Each row was made from one walk, in order. Every step used is in the known rows, and no mark comes twice. Write each row's walk.
In the rows, zero is written as 128.
Known rows
kamel, seden, futum, pizam, vogo: [ 81 112  93 168 140 107 125 143  84 159 130 123 122 140 144 136  80 134
  89 202 141 162  78 206]
geman, vogo, pizam: [122 105  93 163 149 116 141 136 144 143  98 126 109 170 141  78 109 150
 100 159 161 141 108 140]
gisag, fumed: [123 112 111 145 120 106 121 117 131 152 104 135  97 117 135 122  93 141
 110 120 138 108 108 131]
geman, keguz: [117 145 134 142 122 123 130 132 152 133 118 176 100 141 141  99 110 144
 123 141 134 135 140 180]
keguz, geman, vogo, pizam, kamel, seden, futum: [ 88  88  78 170 152  95 108 106 128 133 100 114 114 193 136  99  72 138
 118 187 169 161 111 181]
futum, pizam, kamel, seden: [ 65  84 114 162 113  88 127 137 105 160 116 128 109 150 160 125  86 147
 113 171 132 166  85 179]
fumed, gisag: [140 109 103 142 136 103 156 134 123 137 115 124  96 120 115 135 141 142
  92 122 123 131 104 129]
futum, pizam: [105 121 111 151 126 103 142 151 109 147 116 124 111 125 149 111  98 140
 110 156 134 146 103 134]
kamel, geman, vogo, pizam, fumed: [101 116 113 161 161 114 145 138 143 141  91 141 124 165 138  92 116 144
  95 183 158 170 116 169]
futum, pizam, fumed: [101 102 114 144 128 111 165 167 109 140 103 116  95 124 140  96 113 137
 111 136 143 161 129 112]
kamel, seden, futum, pizam, fumed, gisag: [ 95  90 105 157 150 101 146 147  92 145 113 115  97 139 121 143  92 143
  81 173 142 177 105 171]
seden, vogo, pizam: [107 110  97 184 128 116 150 139 146 137 106 116  98 158 138  80  95 135
  75 169 158 156  98 142]
seden, vogo: [ 98 125  92 172 123 117 159 135 140 148 110 126 106 148 149 102 101 148
  88 148 137 139  97 170]
futum, pizam, kamel, seden, vogo: [ 50  85 101 179 117  84 138 139 108 163 112 120 109 157 166 114  81 153
  99 176 137 166  73 187]
kamel, seden, vogo, pizam, fumed: [ 85  92 114 181 131 112 157 146 132 143 100 137 100 171 131  98 100 145
  75 179 159 186 120 180]
seden, futum, pizam, kamel, geman: [ 82 102  97 158 135 104 106 125 104 153 123 102 105 135 150 138  58 127
  99 192 136 159  70 178]
geman, futum, pizam: [124 114  99 153 158 108 126 140 101 145 116 111 115 131 136 131  85 133
 107 170 120 146 105 147]
vogo, seden, futum, pizam, kamel: [100 103  88 172 132  98  91 109 104 154 137  98  96 143 146 138  58 140
 113 183 141 154  68 203]
kamel, pizam, fumed, gisag: [120  84 116 148 123 109 162 172 133 145  85 124  63 123 123  94 143 107
  81 132 132 153 150  88]
kamel, seden: [103 117 127 151 125 112 133 130 118 150 119 164 117 150 137 141 103 144
 105 167 131 162 119 207]
keguz, geman: [119 131 102 142 131 108 124 116 129 124 112 136 118 146 131 116 102 123
 134 147 141 143 140 155]
pizam, kamel: [ 97  86 112 144  96 112 122 116 137 151 118 134  95 145 151 127 103 132
 124 136 125 141  97 171]

Which walk is each row?
[101 118  75 163 139 116 125 148  89 152 134  92 110 116 146 117  85 120
  95 182 140 139  72 153] => seden, futum, pizam, vogo
[ 79 113 107 161 137 104 104 124 113 149 123 122 104 139 151 126  59 134
 104 194 138 158  80 191] => seden, futum, pizam, kamel, geman, keguz
[101 113  82 182 123 110 106 148 111 166 127 115  94 128 152  98 108  94
  88 195 137 136  89 171] => kamel, pizam, vogo, seden, futum
[ 90  75  96 171 138 104 130 124 142 153  99 131 107 189 149  89  99 156
 104 172 159 155  94 176] => geman, vogo, pizam, kamel, seden
[ 89  85  93 186 112 109 141 130 149 143 106 111  89 167 145  82  91 135
  82 166 154 158  84 152] => seden, vogo, pizam, kamel
[108 128  80 171 122 115 120 130 108 156 147 125 120 132 150 113 131 129
 118 167 137 129  77 203] => pizam, vogo, seden
[114 122  90 172 144 103  97 118 101 149 137 101 101 135 140 138  62 139
 106 185 144 153  79 195] => vogo, seden, futum, pizam
[ 96 125  64 173 167  91 109 108 111 138 111 101 125 174 146 106  72 151
 131 178 161 143 101 187] => keguz, geman, vogo, seden, futum, pizam
[ 90 108 109 162 142 106 121 136  95 152 123 129 113 143 138 147  66 141
  90 195 139 170  95 202] => kamel, seden, futum, pizam
[ 71  98  92 167 137  99  97  95 131 163 116 126 117 171 162 135  76 151
 113 188 138 153  60 241] => pizam, kamel, geman, vogo, seden, futum
[109 102  98 147 140 120 140 152 101 139 111  95  88 123 132 117  77 126
  98 158 146 161 111 129] => seden, futum, pizam, fumed
[ 59 101  97 176 138  81 116 122 113 165 114 119 124 160 173 114  86 160
 116 187 139 157  61 203] => futum, pizam, kamel, geman, vogo, seden
[100 104  86 152 148  92 107 113 107 131 112 106 119 154 136 124  76 124
 136 170 131 150 117 156] => keguz, geman, futum, pizam, kamel
[104  90  96 154 143 103 116 129 104 152 116 105 107 140 143 133  78 132
 114 168 117 148  92 157] => geman, futum, pizam, kamel
[110 125  69 174 132 118 108 125 100 155 150 108 114 128 145 122 109 123
 110 182 142 131  66 210] => pizam, vogo, seden, futum
[ 86  97  67 179 153  96 111 111 115 165 117  99 108 171 164 113  69 166
 115 174 151 138  63 208] => geman, vogo, seden, futum, pizam, kamel
[119 138 118 149 162 118 113 117 121 144 116 148 135 137 132 151  96 129
 100 192 116 160 106 202] => kamel, geman, futum
[ 74 100  80 176 154  85 116 114 104 139 107 107 124 173 142 123  66 138
 118 190 136 164 104 188] => keguz, geman, futum, pizam, kamel, seden, vogo
[ 79  74 110 153 108 108 105 110 118 158 124 133  97 159 145 151  73 135
 109 171 129 163  87 218] => pizam, kamel, seden, futum
[ 78  95  99 190 121 104 135 125 149 145 105 119 103 168 148  89  91 133
  79 187 153 169  78 172] => seden, vogo, pizam, kamel, geman
[102  80  90 165 135 108 131 126 148 150  98 120 101 179 150  79 103 149
 109 158 158 143  94 151] => geman, vogo, pizam, kamel
[ 69 104 115 160 121  89 124 132 113 157 115 127 118 138 162 121  90 138
 112 178 130 160  78 173] => futum, pizam, kamel, geman
[ 84 123 104 178 143  95  82 103 116 153 136 123 106 149 150 133  57 146
 115 206 143 162  72 236] => vogo, seden, futum, pizam, kamel, geman, keguz
[ 91  83 107 183 141 102 167 146 128 140  98 127  94 166 119 105 114 148
  65 171 155 184 110 167] => kamel, seden, vogo, pizam, fumed, gisag
[101 113  96 165 110 115 132 165 121 165 113 134  98 123 155  84 134  94
  89 172 130 129 110 138] => kamel, pizam, vogo
[ 74 104 108 191 124 106 131 123 159 140 104 137 100 173 150  76  89 141
  82 188 156 167  88 185] => seden, vogo, pizam, kamel, geman, keguz
[ 89 113  96 176 142  94  85 106 103 156 137 107 110 145 149 146  58 141
 109 203 140 164  62 225] => vogo, seden, futum, pizam, kamel, geman
[ 61 100 101 165 134  88 129 132 116 163 106 122 124 154 172 109  93 153
 112 179 137 155  70 180] => futum, pizam, kamel, geman, vogo
[100  68 123 164 109 106 113 125 137 141 114 136  93 168 130 110  93 125
 101 181 151 177 106 167] => vogo, pizam, kamel, seden
